Every row comes from one small tree of marks. The marks that hang from a mark follow it in brackets, in the order of their numbers. Every link used is in the known rows. Which tree was each row made from?
In the rows, zero is written as 128.
Known rows:
j503[j104[j405]]: [144 128 115 125 134 124 152 151 138 136 123 122 127 136 115 153 193 177
 119 127 118 123 124 117  86]
j901[j503]: [143 138 121 130 112 127 157 150 141 119 139 133 125 145 144 113 137 120
 152 133 103  98 109  82 144]
j322[j205[j104] j405]: [116 171 120 109 177 121 126 120 136 148  89 118 106 136 148 158 178 132
 122 101 114 154 153 118  98]
j322[j405]: [134 164 112 115 128 115 116 143 123 118 131 118 114 133 121 154 197 141
 135 138 126 112 142  90 125]
j503[j901[j205[j104[j405]]]]: [139 103  86 141 148 120 147 141 171 154 105 138 109 103 114 170 161 153
 124  95 121 137 114 112 108]
j205[j104[j405]]: [157 154 109 118 151 133 158 141 150 150 123 119 111 139 146 145 168 169
 117 124 114 131 145 104 115]
j205[j104]: [135 173 112 110 117 141 173 129 144 156 135 130 106 135 169 141 163 143
 131 129 107 116 150  73 139]
j503[j104[j405] j901[j205]]: [129  78  95 146 132 105 139 151 159 133 107 137 127 103  82 179 184 158
 126 101 123 129  94 127  82]
j300[j310 j901[j205[j104] j405]]: [113 122 159 131 168 130 116  96 135 157 135 125 150 120 139  91  47 110
  98 129 153 153 157 140 161]
j300[j310 j901]: [134 174 163 109  96 123  86 104  92 123 158 122 131 121 138 101 138 146
 129 184 128  94 185 103 172]
j295[j246[j300] j310]: [122 182 112 113  21 143 145 129  91  81 135 128  89 158 126 181 198 131
 177 175 122 119 135 141 116]
j295[j310]: [134 188 118 122  74 104 157 120 114 120 129 130 130 160 132 155 193 151
 159 167 113 103 143 101 137]
j503[j104 j901]: [120 133 110 122  86 123 148 130 149 129 125 133 108  97 117 183 210 155
 149 120 118 106 121  87 113]
j295[j246[j300[j901]] j310]: [134 192 133 110  32 129 114 116  67  72 144 123  95 132 121 177 172 134
 171 196 126 123 153 155 129]
j322[j205 j405 j503[j104 j901]]: [108 136 128 108 152 112  98 108 145 144  47  96 109  95 109 179 231 143
 138  77 121 146 123 144  60]
j300[j310 j901[j205]]: [120 136 151 125 104 117  89 118  99 130 154 139 143 119 119  90 102 134
 119 165 125 103 167 118 168]
j246[j300[j310]]: [106 164 120 114  65 148 107 107  92 106 155 129 113 147 154 120 166 129
 142 144 131  97 155 113 160]
j300[j310 j901[j205[j104] j503]]: [122 108 150 131 156 141 120 122 125 161 140 136 149 121 138  67  31 100
 111 131 128 135 146 128 155]
j246[j300[j901[j405]]]: [131 166 134 127 115 118 114  98 108  79 146 121 121 123 157 150 135 116
 147 137 145 116 125 139 162]
j800[j205[j104[j405]]]: [138 151 110 120 173 132 143 125 167 185 117 131 116 153 166 144 180 175
  83 114 130 109 156  86 113]
j503[j104]: [120 145 117 118 104 131 168 140 133 137 138 130 122 130 137 146 185 152
 130 134 111 111 132  86 113]
j901[j205[j104] j405 j503]: [126  86 116 153 186 131 187 139 182 152 116 138 144 149 142 104  49  77
 120  78 128 155  81 119 132]

Which tree is each row?
[112  88 117 142 131 127 137 149 102 102 144 144 142 113 130 126  81  93
 134 106 126 128  90 148 112]
j246[j300[j901[j205 j503[j104]]]]
[138 139 135 110 159 120 134 123 146 154  61 103 124 138 130 135 201 177
 117  95  99 147 125 163  60]
j322[j205 j503[j104[j405]]]
[110 150 129 101  29 173 105 128  94  97 154 125  84 142 133 129 164 130
 154 165 130 114 155 129 142]
j295[j246[j300[j310]]]
[123 120 123 127 149 144  86 119  94 134 139 123 131 119 136 112  91 134
  97 125 142 141 159 165 133]
j246[j300[j310 j901[j205[j104[j405]]]]]
[141 140 139 134 139 121 121 117 117  75 143 119 136 130 157 125  89  86
 151 118 145 123  92 145 157]
j246[j300[j901[j405 j503]]]
[119 152 165 109  73 155  75 103  89  79 149 109 104 125 129 126 115 109
 147 174 158 131 155 168 159]
j295[j246[j300[j310 j901[j405]]]]
[138  63 107 153 170 119 161 177 157 140 112 139 154 141  96 119 113 133
 115  94 111 143  73 137  78]
j901[j205 j503[j104[j405]]]
[150  83 100 147 183 132 171 167 167 157 116 135 137 147 125 110  89 126
 110  89 109 147  93 125  99]
j901[j205[j104[j405]] j503]
[136 136 179 133 146 121  97 102 126 112 141 112 163 140 132  75  65 107
 131 146 152 125 127 140 175]
j300[j310 j901[j405 j503]]
[125 147 151 121 101 142  86 113  80  94 156 125 133 126 152  90  96 102
 144 145 135  98 141 138 170]
j246[j300[j310 j901[j503]]]
[120  97 165 144 187 136 121 109 143 155 129 130 164 131 134  68   4  83
 104 112 150 159 121 154 163]
j300[j310 j901[j205[j104] j405 j503]]
[108 121 136 116  55 154  81 131  77  96 160 133  99 115 113 111 107 110
 134 171 134 122 160 158 146]
j295[j246[j300[j310 j901[j205]]]]
[132  69 151 145 173 122  95 149 118 140 128 134 173 120  86  83  64 132
 101 128 134 141 118 172 103]
j300[j310 j901[j205 j503[j104[j405]]]]
[115  72 109 146 134 124 174 162 149 140 128 146 148 137 114 111 101 106
 127  98 107 122  82 109 102]
j901[j205 j503[j104]]
[118 105 110 151 123 101 145 117 177 113 119 140 126 116 110 158 149 111
 147 101 142 119  82 109 142]
j503[j901[j205 j405]]
[107  72 165 150 173 122 114 122 135 135 129 128 183 128 103  75  28  89
 109 115 153 146 103 167 132]
j300[j310 j901[j205 j405 j503[j104]]]
[139 124 141 126 165 131  96 122 119 160 132 127 144 119 122  99  89 154
  89 142 134 142 171 145 134]
j300[j310 j901[j205[j104[j405]]]]
[162 110 141 133 168 120 125 152 124 117 125 122 152 118 114 126 122 154
 122 130 119 131 110 145  99]
j300[j901[j503[j104[j405]]]]
[146  95 146 137 188 133 103 137 128 157 126 127 154 127 116  73  42 126
  98 122 130 147 138 157 132]
j300[j310 j901[j205[j104[j405]] j503]]
[113 102 103 143 149 119 166 114 187 148 111 136 121 110 133 164 125 106
 129  83 143 145  99 108 136]
j503[j901[j205[j104] j405]]
[118 140 135 134  78 117 120 116  96  75 127 131 122 140 107 168 108  96
 159 164 152 155 112 190 124]
j295[j246[j300[j901[j205 j405]]] j310]
[119 116  91 134 119 121 162 128 167 158 123 147 103 100 133 164 155 123
 132 102 117 124 119  82 132]
j503[j901[j205[j104]]]
